Each row was made from one path, in order. Every step used is in the known rows, and no mark comes twice. Write each row's path.
Known rows:
darulo-mesu: [ 0.67  1.41 -2.53 -1.81 -0.07 -0.68  0.26 -0.58 -2.47  0.60 -1.32  0.23
 -4.00  2.54  1.38 -0.83  0.48  0.83  2.53 -0.90 -1.91  0.53  1.51 -2.15]
darulo-mesu-tupo-nira-rovib: [-0.95 -1.16 -1.00 -4.48 -2.68  2.59  0.82  0.04  0.63  3.47 -0.57 -1.91
 -1.91  2.94  0.87  1.83  1.26 -3.22 -0.69 -0.92 -0.07  1.09 -3.03 -0.55]
repeg-dukuno-tupo: [-1.84  1.66 -2.32  3.56  1.04  1.66  2.90 -0.65 -3.39 -2.20  1.14  1.03
 -1.75  1.84 -0.13 -0.18  0.44  4.08  1.02 -0.50  1.71  2.51  2.73  1.75]
darulo-mesu-tupo-dukuno: [ 1.26  2.06 -1.44 -4.10 -1.97  1.93  2.05 -3.56 -1.36 -0.52 -2.59 -1.87
 -5.40  0.73 -1.40  0.87  0.45  0.14  1.66 -3.91 -2.11 -1.33 -1.51  0.70]
lumu-gufam-mesu-tupo: [ 2.36 -3.06 -0.30 -1.89  3.03  0.15  0.24  0.23 -0.87 -0.49 -2.42 -0.31
 -1.20 -1.53  1.80  0.82  1.40 -2.32 -1.14 -0.48 -2.37  0.60 -2.28 -3.56]
dukuno-tupo-mesu-gufam: [-0.51 -1.52 -1.67 -0.07  2.30 -0.56  4.35 -3.44  1.27 -2.42 -0.89  0.46
  0.29  1.33 -1.86  1.24  1.90  3.57  0.37 -1.99  1.02 -0.04  3.18  0.56]
gufam-mesu: [ 0.30  0.63 -2.75 -0.64  0.91 -0.33 -0.28  0.30 -3.77  0.18 -0.08 -0.05
 -3.83  0.87  2.53 -0.32  1.83  0.58  0.14  0.98 -2.79  0.47  1.19 -1.52]
repeg-dukuno-tupo-mesu-darulo: [-3.72 -2.11 -1.31  2.24  1.00  0.29  4.34 -2.32 -0.02 -1.51  0.49  1.35
 -0.09  0.74 -1.55  1.29  0.20  4.22  1.22 -1.76  2.03  2.46 -0.09  1.55]
dukuno-tupo-mesu-darulo-rovib-nira-lumu: [-2.34  2.17  1.57  2.03 -3.03 -3.20  0.21 -1.02  2.44 -2.37  1.30 -2.12
  4.53  1.81 -2.36 -0.65 -2.77  1.49  0.37  0.14  1.75 -2.01  3.72  4.60]
mesu-darulo-rovib-nira: [-2.01  3.01  0.92  0.68 -2.52 -2.76 -1.45  1.48  4.05 -1.34  1.96 -0.14
  1.43  1.27  1.60 -2.27 -4.29  1.25 -0.36 -0.71  1.27 -3.05 -0.52  0.89]
mesu-darulo-rovib-nira-lumu: [-0.30  3.75  0.60  1.86 -2.62 -1.99 -3.03  1.55  3.35 -1.35  1.15 -1.06
  4.75  1.29 -1.26 -0.78 -4.01  0.47 -0.43 -0.95  2.03 -1.89  2.30  4.03]
repeg-dukuno-tupo-nira-lumu: [-1.60  2.41 -1.13  2.03 -1.37  4.38  1.18 -0.62 -3.09  0.75  0.16  0.75
  0.20  1.44 -2.71  0.35  1.26  0.65  1.20 -0.43  2.46  1.60  2.58  5.00]
rovib-nira-lumu-gufam: [ 2.47  1.80  3.07  2.45 -0.15  0.44 -4.89  2.52 -0.27 -0.55  0.40  0.69
  3.54 -1.07  0.45 -1.46 -2.13 -0.96 -2.99  0.42  3.22 -0.86  2.88  0.37]
dukuno-tupo-mesu-darulo-rovib-nira: [-4.22  1.25  1.84  0.89 -2.68 -4.14  1.42 -0.97  3.22 -2.18  2.06 -1.25
  1.29  1.93  0.27 -1.84 -3.01  1.94  0.44  0.40  1.30 -3.13  0.91  1.33]
mesu-gufam-lumu: [ 2.36 -2.65 -3.35  0.25  3.67 -0.47  0.61 -0.43  1.94 -0.85 -0.22  1.29
 -3.19  1.18 -1.72  0.98  1.40  0.12 -0.83 -2.53 -0.11  2.26 -0.13 -0.90]
dukuno-tupo: [-0.61  2.62 -2.65  1.68  0.62  0.05  2.60 -1.93 -2.05 -2.41  0.46  0.66
 -0.97  2.36  0.68 -1.71  1.44  3.69  1.09 -1.30  2.08  0.35  4.73 -0.07]
repeg-dukuno-tupo-nira: [-3.62  1.44 -1.16  1.09 -1.07  4.13  2.91 -0.91 -3.21  0.78  1.14  1.92
 -3.50  1.64 -0.04 -1.01  1.53  1.42  1.29 -0.15  1.99  0.65 -0.16  1.93]
nira-lumu-gufam-rofem: [ 3.58  1.88  2.34  1.96  1.42  0.91 -2.45  1.67 -2.34  3.29  0.12 -0.50
  2.63 -4.32  0.75 -0.43  1.79  0.51 -0.17  2.58 -1.16  0.80  0.11 -0.56]
tupo-mesu-gufam: [ 0.30 -1.11 -1.34 -0.54  2.76  1.22  1.64 -1.97  1.03 -0.58 -0.93  0.44
  0.12  0.13 -0.63  1.36  1.42  2.69 -1.13 -1.85  0.04  0.30  1.51  0.19]
tupo-mesu-gufam-rofem: [ 0.80 -1.13  0.53  0.03  2.56 -0.30  1.54 -1.32 -0.20  2.80 -0.75 -0.56
 -0.11 -2.21 -0.26  0.94  3.51  2.71  0.27  0.56 -2.99 -0.64 -0.42  0.95]
repeg-dukuno: [-0.95  2.27 -2.05  3.19  1.78  3.88 -0.32  1.67 -3.70 -0.26  1.03  1.38
 -2.19  0.31  1.16  0.19 -0.11  2.90 -0.66 -0.65  0.61  3.27  0.24  1.36]
dukuno-tupo-mesu-darulo: [-2.47 -1.52 -1.58  0.42  0.62 -0.85  4.36 -3.35  1.04 -1.64  0.04  0.73
  0.35  1.03 -0.82  0.51  0.89  4.15  1.12 -2.29  2.34  0.67  1.68  0.14]
gufam-mesu-darulo-rovib-nira: [-2.50  1.18  0.69 -0.51 -2.69 -4.38 -1.35  1.64  2.95 -1.24  1.69 -0.81
 -0.38  1.24  1.75 -1.52 -3.43 -0.41  0.14  0.98 -1.54 -3.16 -1.52  0.34]
dukuno-tupo-nira: [-2.17  2.25 -1.34 -0.87 -1.73  2.73  2.73 -2.08 -1.78  0.93  0.42  1.22
 -2.88  1.92  0.80 -1.94  2.54  1.32  1.28 -0.81  2.31 -1.34  1.62  0.23]

Write each row's path:
[-0.04  0.40  4.34  1.42 -1.03 -1.25 -2.88  1.74  2.85 -0.34  1.27 -1.09
  4.99 -2.07 -0.18 -0.46 -3.91 -1.24 -1.67  1.69  1.44 -1.10 -0.73  0.01] : tupo-mesu-darulo-rovib-nira-lumu-gufam
[ 0.58 -1.02  0.84 -1.21 -0.59  0.49  0.30 -0.36 -2.72  0.91 -0.06  0.01
 -0.90 -0.99 -0.16 -0.19  2.03 -2.71  0.95  2.92 -1.34  0.19  0.38 -1.45] : dukuno-tupo-nira-lumu-gufam-mesu
[ 0.90 -2.98 -0.97 -1.11  1.48 -1.47  0.17  0.65  1.77 -0.23 -0.35  1.64
 -0.47 -1.92  1.51  0.62 -0.50 -0.15  0.35 -0.01 -0.57  1.05 -3.32 -3.80] : lumu-gufam-mesu-darulo
[ 1.39 -1.04 -2.60 -2.78  1.11 -0.21  1.51 -1.62 -0.24 -0.42 -3.70 -0.87
 -2.28  2.55  0.05  0.50  1.07 -0.17  1.83 -3.84 -1.49  0.32  0.13 -1.01] : darulo-mesu-tupo
[-5.44  0.52  2.07  2.49 -2.31 -2.71  1.88  0.30  2.12 -2.29  2.90 -0.71
  0.89  1.69 -0.26 -0.95 -3.88  2.12  0.35  1.12  0.81 -1.43 -0.80  2.75] : repeg-dukuno-tupo-mesu-darulo-rovib-nira
[ 1.11 -4.19 -2.06 -0.10  3.77 -0.32  1.37 -1.35  0.35 -0.24 -0.42  0.42
 -3.98  0.90 -1.86  1.60  2.46  0.26 -1.23 -1.30 -1.06  2.31 -0.42 -0.98] : tupo-mesu-gufam-lumu
[ 2.53 -2.75  1.82 -0.50  0.77 -1.29 -2.58  1.13 -0.07 -1.05 -2.73 -0.94
  1.85 -0.61 -0.50  0.90 -0.34 -3.56 -2.55 -0.36 -0.78 -1.14  0.23  0.68] : rovib-nira-lumu-gufam-mesu-tupo
[-2.14  0.68 -0.84  1.08  0.93  0.43  3.31 -3.00 -3.76 -1.47  0.14 -0.61
 -1.82  1.74  0.93 -0.71  2.58  3.70  0.37  0.18  1.00  0.81  4.36 -0.36] : dukuno-tupo-mesu
[ 2.03 -2.21 -0.84 -0.20  1.06 -1.11 -0.79  0.56  1.53 -0.37 -0.67  1.07
  2.08 -2.04 -0.64  1.49 -0.68 -0.79  0.18 -0.39 -0.40  1.87 -1.36 -1.56] : nira-lumu-gufam-mesu-darulo
[ 2.07 -0.95 -3.06 -2.84  1.43 -1.45  1.52 -1.39  2.45 -0.86 -2.20  1.15
 -1.69  2.16 -1.06  1.23 -0.15  1.21  2.31 -3.27 -1.42 -0.03  0.79 -1.12] : darulo-mesu-gufam
[-0.54  0.14  0.59 -2.59 -1.72 -0.19 -0.19  0.88  2.72  1.56  1.16 -0.98
  1.19 -2.43  0.24  0.28 -1.47 -3.52  1.90  2.42 -2.75 -0.31 -5.45 -1.89] : tupo-nira-lumu-gufam-mesu-darulo-rovib
[ 1.20  1.87  3.22  1.68 -1.32 -1.39 -3.61  2.65  4.19 -1.04  1.51 -0.26
  5.76 -1.64 -0.22 -0.98 -4.73 -1.39 -1.35  0.46  2.36 -1.29 -0.58 -0.25] : mesu-darulo-rovib-nira-lumu-gufam
[ 1.08  3.76  0.38  2.77 -1.68  0.21 -4.12  1.71 -1.13 -0.88 -0.33  0.03
  2.75  1.84 -0.77 -1.27 -1.13  1.06 -2.12 -1.27  3.28 -1.33  5.93  4.65] : rovib-nira-lumu
[ 1.06  1.22  2.60  0.32 -1.22 -2.69 -3.56  2.74 -0.94 -0.24  1.12 -1.82
  1.10 -1.38  1.51 -0.94 -2.47 -3.43 -0.78  4.45 -2.96 -1.20 -0.28 -1.05] : darulo-rovib-nira-lumu-gufam-mesu
[ 0.14 -4.72 -2.23  0.18  3.46 -1.86  3.72 -2.78  0.54 -1.80 -0.27  0.40
 -3.64  1.94 -2.95  1.46  2.66  1.04  0.25 -1.07 -0.47  1.96  1.21 -0.49] : dukuno-tupo-mesu-gufam-lumu
[ 2.58  1.79  4.56  2.51  0.00 -1.32 -4.12  2.45 -1.43  2.98  0.44 -0.33
  3.45 -3.53  0.38 -1.38  0.08 -0.41 -1.29  2.82 -0.19 -1.67  0.80  0.73] : rovib-nira-lumu-gufam-rofem
[-1.20 -0.04  2.67 -0.59 -1.76 -4.38 -2.10  2.33  3.61 -0.93  2.02 -0.38
  0.60 -0.82  2.45 -1.72 -4.33 -1.98 -0.44  2.23 -1.53 -2.86 -3.59 -2.26] : lumu-gufam-mesu-darulo-rovib-nira
[ 2.40 -0.14  1.52 -0.95  0.68  4.76 -1.70  0.37  0.37  1.79 -1.86  0.23
  2.56 -2.14 -0.72  0.57  1.08 -3.10 -1.52 -1.43  2.15  0.47 -1.37 -0.57] : mesu-tupo-nira-lumu-gufam
[ 2.37  1.14  2.27  1.21  2.13  0.37 -1.11  1.60 -2.27  3.36  0.70  0.39
 -0.28 -4.18  3.03 -1.37  1.95  0.72 -0.21  2.68 -1.82  0.14 -1.83 -3.43] : lumu-gufam-rofem
[ 0.19 -3.15  0.63 -3.78  0.43  2.87  0.65 -0.53 -0.96  2.39 -2.28  0.22
 -3.06 -1.39  1.46  0.39  2.71 -4.23 -0.55 -0.09 -1.73 -1.06 -4.65 -2.64] : lumu-gufam-mesu-tupo-nira
[ 1.14 -2.49  1.42  0.25 -0.57 -3.03 -2.61  1.61  2.47 -0.89 -0.49  1.30
  2.86 -1.25 -0.87  0.57 -2.37 -1.49 -1.09  0.04  0.85 -0.77 -0.71  0.03] : rovib-nira-lumu-gufam-mesu-darulo
[ 0.89  0.40  0.01 -0.83 -0.08 -1.81 -0.54  1.32  2.59 -0.39  1.18 -1.66
  2.44 -2.09  0.35  0.69 -2.51 -1.58  1.63  1.88 -3.05  1.09 -3.38 -2.14] : nira-lumu-gufam-mesu-darulo-rovib
[-1.43  1.91 -0.74 -1.28 -2.85  4.42 -1.08  1.66 -0.86  3.56  2.60 -0.56
 -1.34  1.51  2.63  0.27  1.38 -0.93 -2.56  0.98  2.12  1.40 -1.08 -0.32] : tupo-nira-rovib
[ 0.61 -2.57  0.22 -2.09 -0.60  0.51 -0.66  0.37  1.64  1.69 -0.57  1.52
  0.98 -2.35 -0.81  1.19  0.23 -2.54  0.44  0.00  0.02  0.30 -3.52 -1.24] : tupo-nira-lumu-gufam-mesu-darulo
[ 1.66 -0.60  0.97 -1.77 -0.25  2.00 -2.06  1.28 -2.96  2.22 -0.47  0.20
 -1.12 -2.04  0.65  0.01  1.61 -3.41 -0.22  2.90 -1.90  0.36 -1.21 -1.83] : tupo-nira-lumu-gufam-mesu
[-0.52 -1.38  0.82  0.46 -0.22  1.63  0.41  0.72 -3.84  0.74  0.29  0.80
 -1.49 -1.27 -1.05  0.91  1.04 -2.32  0.69  3.65 -1.68  2.01 -1.29 -0.03] : repeg-dukuno-tupo-nira-lumu-gufam-mesu
[ 0.79 -0.20 -1.59 -2.34 -0.82  3.12 -0.49 -0.89 -1.67  1.83 -2.86 -0.82
 -0.13  0.77 -2.14  1.53  3.09 -2.94 -0.12 -1.55 -0.83 -0.08  0.28  3.15] : gufam-mesu-tupo-nira-lumu
